Each row comes from the steps of one path. Every step used is in the known rows, and no mark comes twice. Write the path behind each row, first mark first.
Known rows:
N/L/B: [-27 -30 -16 -17 -14 -2 16 6 5 -7 18 -23 -20 31 -30 -32 -3 -27 6 11 51 2 18 39 -27 14 -19 -15 -5 12 -13 -19 -50 12 17 3 -2 -54 -19 -13 0 -22 34 21 -34 25 7 -43 11 -1 -7 33 12 12 -2]
V/T: [-22 21 -23 -3 -9 -8 29 -10 16 -5 15 -8 -17 -17 -29 -31 -3 -5 -8 -6 39 -5 -26 2 -3 1 -14 15 -17 10 2 -36 13 24 -25 5 -2 -31 -49 -21 1 -3 7 20 -51 -32 -15 -34 26 12 -23 15 8 -29 -35]
T/V/J/N: [-35 -7 -32 7 -18 15 -11 18 -32 -27 3 23 -31 20 16 41 30 17 40 -18 4 -4 -16 65 -33 -15 -19 28 -5 -13 -4 -40 -37 16 -18 32 -7 -33 -20 23 1 7 5 44 -26 -50 29 -44 8 -46 -27 -12 20 0 -26]
L/V/J: [-49 -18 2 -42 -36 18 -2 -8 -22 -19 5 -1 34 37 18 23 37 -24 33 -26 35 8 -13 66 -8 14 6 26 9 -8 -2 -7 -27 38 -11 22 11 -15 -37 3 3 -8 3 -7 -17 -53 10 7 18 -7 -31 -14 16 -20 -82]
R/T/V/J/N: [-15 18 -46 12 4 4 21 4 -30 -16 12 0 2 -4 20 26 57 5 31 -31 -36 9 -8 88 5 -8 13 42 0 -5 5 -45 -38 44 -2 31 -32 -26 -32 28 -12 -13 -13 48 -55 -47 19 -34 -7 -29 -18 3 36 10 2]
S/L/B: [-12 -17 -17 -3 -33 -9 5 -13 9 -15 12 -30 -1 42 -7 -2 -36 -23 -4 -18 28 15 7 37 -5 -1 -16 22 -2 19 -34 0 19 27 7 -18 -30 -40 -40 21 5 -18 -7 12 -26 -9 -5 -53 1 -5 0 50 11 14 6]
Y/S/T/V: [22 -39 -20 1 2 19 10 38 -28 -35 22 54 -14 3 26 -3 -40 4 24 -10 -20 -26 -31 28 -14 -52 -6 -25 -19 -14 22 -32 -20 24 -22 10 -28 -18 -29 23 21 -4 -2 9 -48 12 24 -17 9 -6 43 11 11 34 -30]
R/T: [-6 36 -27 11 10 -6 30 3 -9 0 14 -32 20 -19 6 7 47 -16 14 -17 -24 7 -1 57 25 0 26 20 -1 8 7 -33 -18 35 6 11 -27 -14 -28 17 -13 -19 -11 15 -55 -13 3 -11 -9 7 -4 24 22 21 14]
L/V/T: [-46 -16 -19 -37 -20 -3 34 -19 9 -20 12 -2 29 16 3 3 8 -14 22 -15 49 1 -30 27 8 22 10 15 -11 11 -1 -19 -2 50 -16 6 0 -10 -42 -23 6 -4 -1 -11 -47 -53 -28 -8 25 18 -26 9 4 -48 -87]
J/N/Y/V/T: [-56 25 14 7 1 -28 -7 6 6 -11 -10 25 -48 -49 -28 2 5 -8 -10 -12 44 1 -15 42 14 7 21 34 -58 38 -36 -42 -28 -5 -47 14 6 -5 -41 15 25 6 -16 26 -66 20 51 -33 41 -14 -9 21 -8 -4 -15]
Y/V/T: [-38 34 1 -1 -2 -42 29 2 20 -10 10 -7 -17 -49 -21 2 -17 -15 11 -38 43 -13 -1 26 2 -36 1 -26 -33 5 -4 -45 -10 32 -48 11 24 -15 -47 -36 28 0 7 17 -56 -37 -11 0 4 2 -16 26 19 -23 -36]
T/V/J/A: [-29 -11 -26 5 -18 -2 -2 37 -24 -24 4 6 -22 30 27 39 27 10 25 -12 9 -14 -18 50 -36 -23 -10 -1 -2 -38 4 -54 -29 24 -2 21 -7 -37 -29 26 -6 5 33 43 -22 -75 13 -33 -12 -45 -20 -1 12 -12 -4]
T/V: [-21 -15 -40 11 -7 5 25 29 -13 -15 4 -1 -9 22 23 36 12 21 52 3 4 -10 -7 38 -23 -24 -3 -6 -17 -5 -1 -45 -24 22 -3 10 -23 -17 -10 6 -9 7 17 22 -23 -59 -17 -34 -6 -21 1 20 1 -1 -11]
R/T/V/J/S: [-10 26 -32 20 5 5 18 5 -19 -19 9 -4 9 8 26 18 48 -2 22 -23 -19 16 0 88 -11 -25 23 41 18 -18 6 -47 -42 41 6 33 -31 -27 -27 17 -20 -7 -7 42 -53 -58 2 -25 -16 -15 -16 -2 37 17 -6]
R/T/V/Y/S/L: [13 -5 -30 2 -1 -20 31 -2 -18 -12 15 -17 13 1 26 10 23 23 23 -18 -27 6 -3 59 23 -10 28 26 -7 2 9 -48 -7 66 14 13 -61 -17 -45 6 -23 -22 -15 26 -48 -50 6 -21 -38 -20 -3 22 27 27 -3]
J/S/T/V/Y: [-12 13 11 25 -15 18 -18 41 -7 -8 0 41 -11 21 22 8 -26 0 12 17 21 33 -33 39 -41 -26 19 10 7 -21 1 -21 -18 20 -8 12 -26 1 -24 18 11 12 18 15 -70 -25 -11 -34 0 19 0 14 25 20 -36]
S/T/V: [-15 -2 -38 -2 5 38 6 50 -43 2 9 29 5 18 22 18 -15 20 47 -11 -18 -4 -48 40 -25 -32 7 -21 -18 2 6 -19 -7 28 -18 20 -52 -13 -23 27 27 -6 29 30 -53 -23 -3 -55 19 -4 18 21 10 17 -6]
R/T/V: [-5 19 -49 13 13 -7 43 13 -19 -10 11 -19 21 1 26 28 40 6 35 -15 -31 4 -3 67 10 -17 25 21 -5 1 9 -50 -30 47 10 17 -43 -18 -26 11 -16 -13 -6 32 -49 -49 -10 -29 -25 -10 -4 22 21 13 11]
Y/S/L: [30 -32 6 2 -23 -2 1 -14 -2 -48 15 22 -19 2 -8 -8 -41 -9 -3 -15 29 -25 4 21 -7 -25 -11 6 -17 -1 14 -37 6 22 2 -5 -13 -21 -48 15 10 -14 -22 -1 -11 32 28 3 0 -15 30 29 6 35 -22]
Y/S/T: [24 -27 -3 -3 2 19 3 32 -20 -29 19 45 -12 -10 14 -16 -34 -12 6 -10 -12 -21 -28 21 -3 -39 -5 -26 -17 -10 21 -27 -10 17 -25 4 -17 -16 -32 23 26 -13 -5 -1 -50 37 31 -10 20 6 43 14 11 38 -29]
N/T/V/Y/S/L: [-5 -55 32 -1 -10 10 5 -16 -27 -5 -13 27 -33 35 -8 24 -10 32 26 -17 5 -4 -13 57 -3 -16 8 1 1 -1 -5 -54 24 40 23 13 -51 -42 -27 -35 -6 -17 -9 18 -36 -12 -2 -6 19 -50 28 60 2 24 -30]
N/T/V/J/S/L: [-26 -31 31 14 -11 31 -10 -18 -35 -12 -12 38 -33 50 -22 34 1 11 32 -24 28 7 -8 92 -36 -32 -1 21 19 -13 -3 -52 4 21 25 33 -33 -52 -25 -25 6 -13 -1 40 -35 -22 -7 -5 40 -47 14 45 17 16 -24]
Y/S/T/V/J: [18 -36 -14 -9 -4 22 1 39 -35 -35 22 58 -18 5 26 -6 -32 0 18 -21 -16 -24 -34 42 -21 -53 -12 -20 -9 -18 22 -36 -22 22 -25 22 -24 -29 -35 25 21 -8 1 20 -45 1 36 -14 18 -16 33 -4 22 33 -39]
N/Y: [-37 16 30 5 -2 -9 11 26 4 21 -2 -12 -7 -3 -18 -21 21 -17 -5 13 63 -1 4 46 16 1 51 24 -36 27 -27 -31 -6 -17 -16 7 -26 -8 -47 10 -3 12 4 0 -17 -10 20 -10 24 -2 11 16 -19 10 4]
A/J: [-14 28 -18 -8 -28 3 25 3 -22 -23 44 -34 21 36 -6 -11 22 -3 33 -29 4 0 9 26 12 2 35 -16 -16 12 -27 -44 -1 23 -27 -22 -14 -31 -39 14 39 -22 21 8 -31 -30 13 -23 0 -17 -5 16 -31 -3 -18]
J/N/L/V: [-50 -17 -15 -20 -21 5 -15 -13 -17 -34 -5 24 -28 2 -33 24 19 -2 18 6 42 -6 -9 35 -17 46 -11 28 -33 22 -7 -29 -48 20 -5 16 11 -19 -21 14 22 -21 3 16 -45 53 47 -29 30 -15 -25 22 3 -1 -33]
J/N: [-32 18 -16 15 -12 1 -21 9 -11 -25 -4 11 -41 -25 -20 30 21 -8 5 1 4 0 -15 21 -2 21 -14 32 -31 17 -19 -23 -26 -2 -24 2 12 -6 -18 38 12 -11 -17 16 -53 37 42 -43 31 -10 -14 23 0 9 -4]
N/Y/V: [-51 28 39 0 6 -32 12 32 10 14 -8 -7 -6 -28 -12 -17 4 -21 4 -8 70 -2 15 61 18 -24 53 -6 -50 28 -26 -42 -19 -10 -36 15 -9 -1 -49 -4 14 13 5 3 -27 -17 21 9 14 -7 15 21 -12 6 -6]
V/Y/S/T: [12 -26 24 -26 -27 -11 -12 23 -12 14 3 3 -18 -13 18 -32 -13 18 -8 4 -9 3 -30 -3 24 3 12 -13 -13 2 7 -18 19 42 -20 3 -32 -7 -46 4 -9 -13 -5 -15 -44 -2 40 -12 -18 -7 3 5 9 38 -49]

Write each row's path:
[-16 3 32 7 -43 0 -19 -18 14 -27 -6 10 11 35 -1 15 -29 -12 1 12 74 38 -7 37 -27 6 23 48 10 -4 -6 -13 3 38 14 1 -10 0 -48 7 4 -1 -12 -10 -35 -17 -18 -3 -13 17 -22 25 19 9 -53] => J/S/L/V/Y
[-31 6 22 -6 -18 24 -43 11 -35 -11 1 42 -43 -9 -9 -18 26 -15 -12 -23 24 1 -24 68 -12 3 1 50 -13 -1 -16 -24 -25 -7 -38 41 -2 -40 -53 38 21 -6 -12 33 -40 17 92 -24 51 -32 -6 -27 22 19 -27] => V/J/N/Y/S/T
[-51 26 29 1 -15 -12 -19 -3 -22 -14 -12 18 -39 -34 -17 33 10 -16 11 -51 24 -3 2 78 -13 -32 -6 -1 -20 -6 -12 -36 -34 15 -42 36 31 -25 -35 -4 37 -13 -7 27 -47 -5 45 6 22 -36 -16 12 29 11 -28] => Y/V/J/N/T
[1 -43 -15 -5 -22 -14 15 29 -14 -10 5 7 -17 11 34 10 1 34 34 6 -4 -5 -15 18 2 -17 4 -5 -16 -8 6 -45 -8 43 -4 3 -29 -11 -24 -6 -18 7 0 7 -27 -59 6 -25 -36 -33 -4 6 7 15 -41] => T/V/Y/S
[-19 -20 -23 -5 -24 -10 13 27 -11 7 0 -14 -12 17 35 21 13 42 37 10 4 7 -11 23 -1 -4 12 -1 -14 -3 -1 -39 -3 44 -1 7 -32 -10 -25 -9 -26 6 12 9 -24 -75 -7 -34 -34 -31 -21 11 2 6 -28] => T/V/Y
[-27 -28 13 16 3 24 19 -2 -31 -6 -11 21 -25 33 -12 38 10 12 39 -16 2 -10 -11 65 -13 -23 3 -3 0 -4 -5 -49 0 16 19 17 -36 -40 -6 -27 -3 -15 7 28 -40 -19 -21 -9 37 -37 26 61 -5 11 -14] => N/T/V
[-11 34 -2 9 -27 20 5 18 -24 -24 42 3 21 47 -3 -18 -9 -11 24 -17 11 19 -11 37 -11 -13 47 -11 -4 -4 -22 -37 -13 23 -26 -17 -20 -24 -40 26 51 -20 26 12 -64 -20 8 -28 8 8 1 9 -9 2 -34] => A/J/S/T
[16 -51 -2 -21 -27 -7 14 -29 4 -53 22 30 0 12 -2 -11 -46 -9 4 -23 41 -23 -13 27 -1 -13 -6 15 -17 5 13 -36 10 45 -4 1 -14 -25 -58 -2 14 -14 -31 -8 -21 4 13 7 6 -6 21 23 13 7 -58] => Y/S/L/V/T
[-27 29 31 15 -34 21 -37 5 -10 -18 5 11 -22 13 -7 -2 23 -33 -6 -7 45 23 -3 63 -45 -16 -6 41 28 -34 0 -14 -30 -3 -13 34 22 -34 -37 21 0 5 6 21 -24 -27 28 -6 16 -9 -34 -24 34 12 -39] => V/J/S
[-14 22 -42 9 4 -15 22 15 -26 -16 12 -13 12 8 27 25 57 -1 17 -26 -27 -2 -8 76 1 -16 21 21 6 -17 9 -58 -30 44 13 26 -34 -31 -37 27 -20 -14 8 46 -51 -64 10 -28 -23 -27 -17 8 31 3 16] => R/T/V/J/A
[5 -44 -15 -5 -25 -15 9 14 -10 -15 3 6 -18 21 29 16 -11 40 33 2 6 -4 -9 22 -5 -13 2 2 -18 -6 4 -48 2 55 2 5 -40 -17 -37 -8 -19 2 -3 8 -14 -56 8 -27 -35 -38 -2 16 6 19 -35] => T/V/Y/S/L
[-28 -2 -33 -7 -3 44 -18 42 -56 -5 4 50 -13 21 18 21 1 17 37 -24 -21 3 -54 56 -32 -26 -3 3 -10 -5 2 -17 -17 29 -27 33 -41 -22 -32 42 34 -9 23 45 -58 -22 31 -59 37 -19 3 0 23 13 -17] => S/T/V/J/N
[-19 -8 -23 -14 -7 24 3 50 -41 17 7 20 1 16 25 10 -10 35 39 -1 -21 10 -50 23 -8 -16 14 -18 -12 1 4 -15 6 47 -12 14 -61 -7 -33 16 15 -6 28 19 -63 -37 8 -52 7 -9 5 16 12 18 -19] => S/T/V/Y
[-42 36 -8 -5 -15 -21 15 -4 -16 -24 29 -2 -10 6 -21 -22 11 3 14 -37 25 0 -3 42 26 14 50 13 -52 36 -49 -60 -14 18 -60 -12 -8 -31 -55 14 56 -18 2 25 -64 -13 49 -38 25 -28 -8 9 -26 -22 -28] => A/J/N/Y/V/T
[-43 -27 12 -46 -28 34 -15 -11 -26 -20 6 22 6 42 -30 -7 15 -10 27 3 79 7 -8 64 -45 20 6 9 8 -4 20 -22 -45 38 10 41 -4 -38 -44 -14 22 -22 35 15 -27 15 25 2 26 -7 -29 -3 31 0 -55] => N/L/V/J/S/T
[-30 3 -32 -14 -27 -3 8 -9 -26 -35 40 -9 -10 38 -21 -18 12 -5 21 -27 10 4 7 36 2 32 15 -2 -30 25 -44 -43 -37 21 -26 -21 -4 -53 -29 18 51 -37 19 30 -56 17 44 -55 16 -26 -13 15 -20 -5 -18] => A/J/N/L/B
[-28 16 -5 1 -20 11 1 -16 -37 -28 28 3 -13 32 -27 4 19 7 27 -38 -10 2 -6 45 16 17 28 5 -28 21 -38 -51 -6 16 -26 -15 -13 -40 -30 14 50 -35 2 22 -63 12 40 -35 35 -37 3 34 -28 -3 -21] => A/J/N/T
[-9 -14 30 -2 5 0 9 39 -12 -2 7 32 -15 -8 -3 -47 -15 -21 -8 4 40 -12 -15 44 13 -23 47 5 -37 21 -13 -36 -11 -14 -28 13 -35 -13 -51 19 13 8 -7 -1 -33 24 47 -7 32 -1 44 11 -11 26 -14] => N/Y/S/T
[-24 0 -31 -8 -4 30 -12 57 -51 -1 5 36 -9 26 23 17 -1 19 29 -22 -11 -7 -55 49 -35 -30 2 -20 -5 -21 9 -26 -8 29 -14 24 -41 -24 -37 42 28 -10 43 44 -54 -33 21 -54 20 -20 8 4 22 2 -4] => S/T/V/J/A
[-15 14 -47 2 8 6 14 -3 -33 -17 9 0 -2 3 6 21 58 9 32 -26 -18 3 -4 89 -6 -4 11 39 -3 5 8 -49 -48 45 7 40 -31 -35 -36 17 -9 -20 -1 57 -53 -30 27 -33 -5 -31 -23 7 37 19 7] => R/T/V/J/N/L
[-10 -31 38 -15 -12 -15 8 2 0 -19 5 18 -1 11 -10 -28 -20 -20 -4 -1 71 -10 7 54 17 -10 47 30 -38 25 -20 -38 3 3 -11 7 -33 -13 -64 10 8 -2 -24 -11 -8 8 35 9 23 -10 34 18 -16 19 -29] => N/Y/S/L/V
[-26 16 -26 -13 -26 5 4 -11 -29 -37 37 -8 -12 26 -33 -8 24 8 25 -24 16 -3 6 30 4 31 23 2 -33 23 -33 -49 -28 21 -25 -9 -7 -42 -38 16 54 -35 17 24 -47 21 55 -39 16 -28 -18 16 -22 -2 -17] => A/J/N/L
[-49 30 38 -2 9 -38 24 16 19 13 -2 -5 -13 -35 -25 -37 -5 -20 -5 -14 77 -7 3 52 19 -18 47 8 -52 29 -28 -49 -7 0 -41 14 -10 -9 -62 -22 18 14 1 11 -39 -29 16 0 24 -4 5 21 -2 -14 -16] => N/Y/V/T
[-18 -8 -14 20 -27 18 -13 8 -20 -27 2 21 -16 45 16 33 4 11 31 -9 31 9 -7 73 -55 -34 -6 31 12 -24 2 -39 -24 27 1 28 -17 -33 -34 13 -2 12 6 37 -16 -68 4 -25 -6 -35 -18 -4 29 7 -26] => T/V/J/S/L
[-8 22 25 35 -32 4 -22 -7 17 -33 -2 11 -15 21 -18 13 -30 -17 -5 13 70 29 7 36 -45 -16 11 39 6 -8 -4 -22 2 10 12 3 -4 -8 -40 22 8 4 -7 5 -31 6 -14 -5 -3 17 -6 32 19 24 -13] => J/S/L
[11 -26 30 -17 -30 -26 -7 11 2 2 4 -14 -25 -15 14 -22 -2 10 -11 11 3 2 -11 -9 29 6 9 -3 -12 -5 5 -25 11 35 -11 -3 -10 -12 -45 -7 -26 -6 -11 -18 -26 -8 33 1 -32 -11 -6 5 5 36 -50] => V/Y/S
[-12 -32 33 -15 -8 -18 17 -5 9 -16 6 23 -8 9 -22 -46 -21 -15 -14 -7 80 -9 -7 45 16 -4 48 32 -41 30 -16 -44 11 8 -17 9 -35 -20 -72 -7 5 5 -21 -3 -20 -1 29 3 28 -11 28 11 -10 1 -39] => N/Y/S/L/V/T
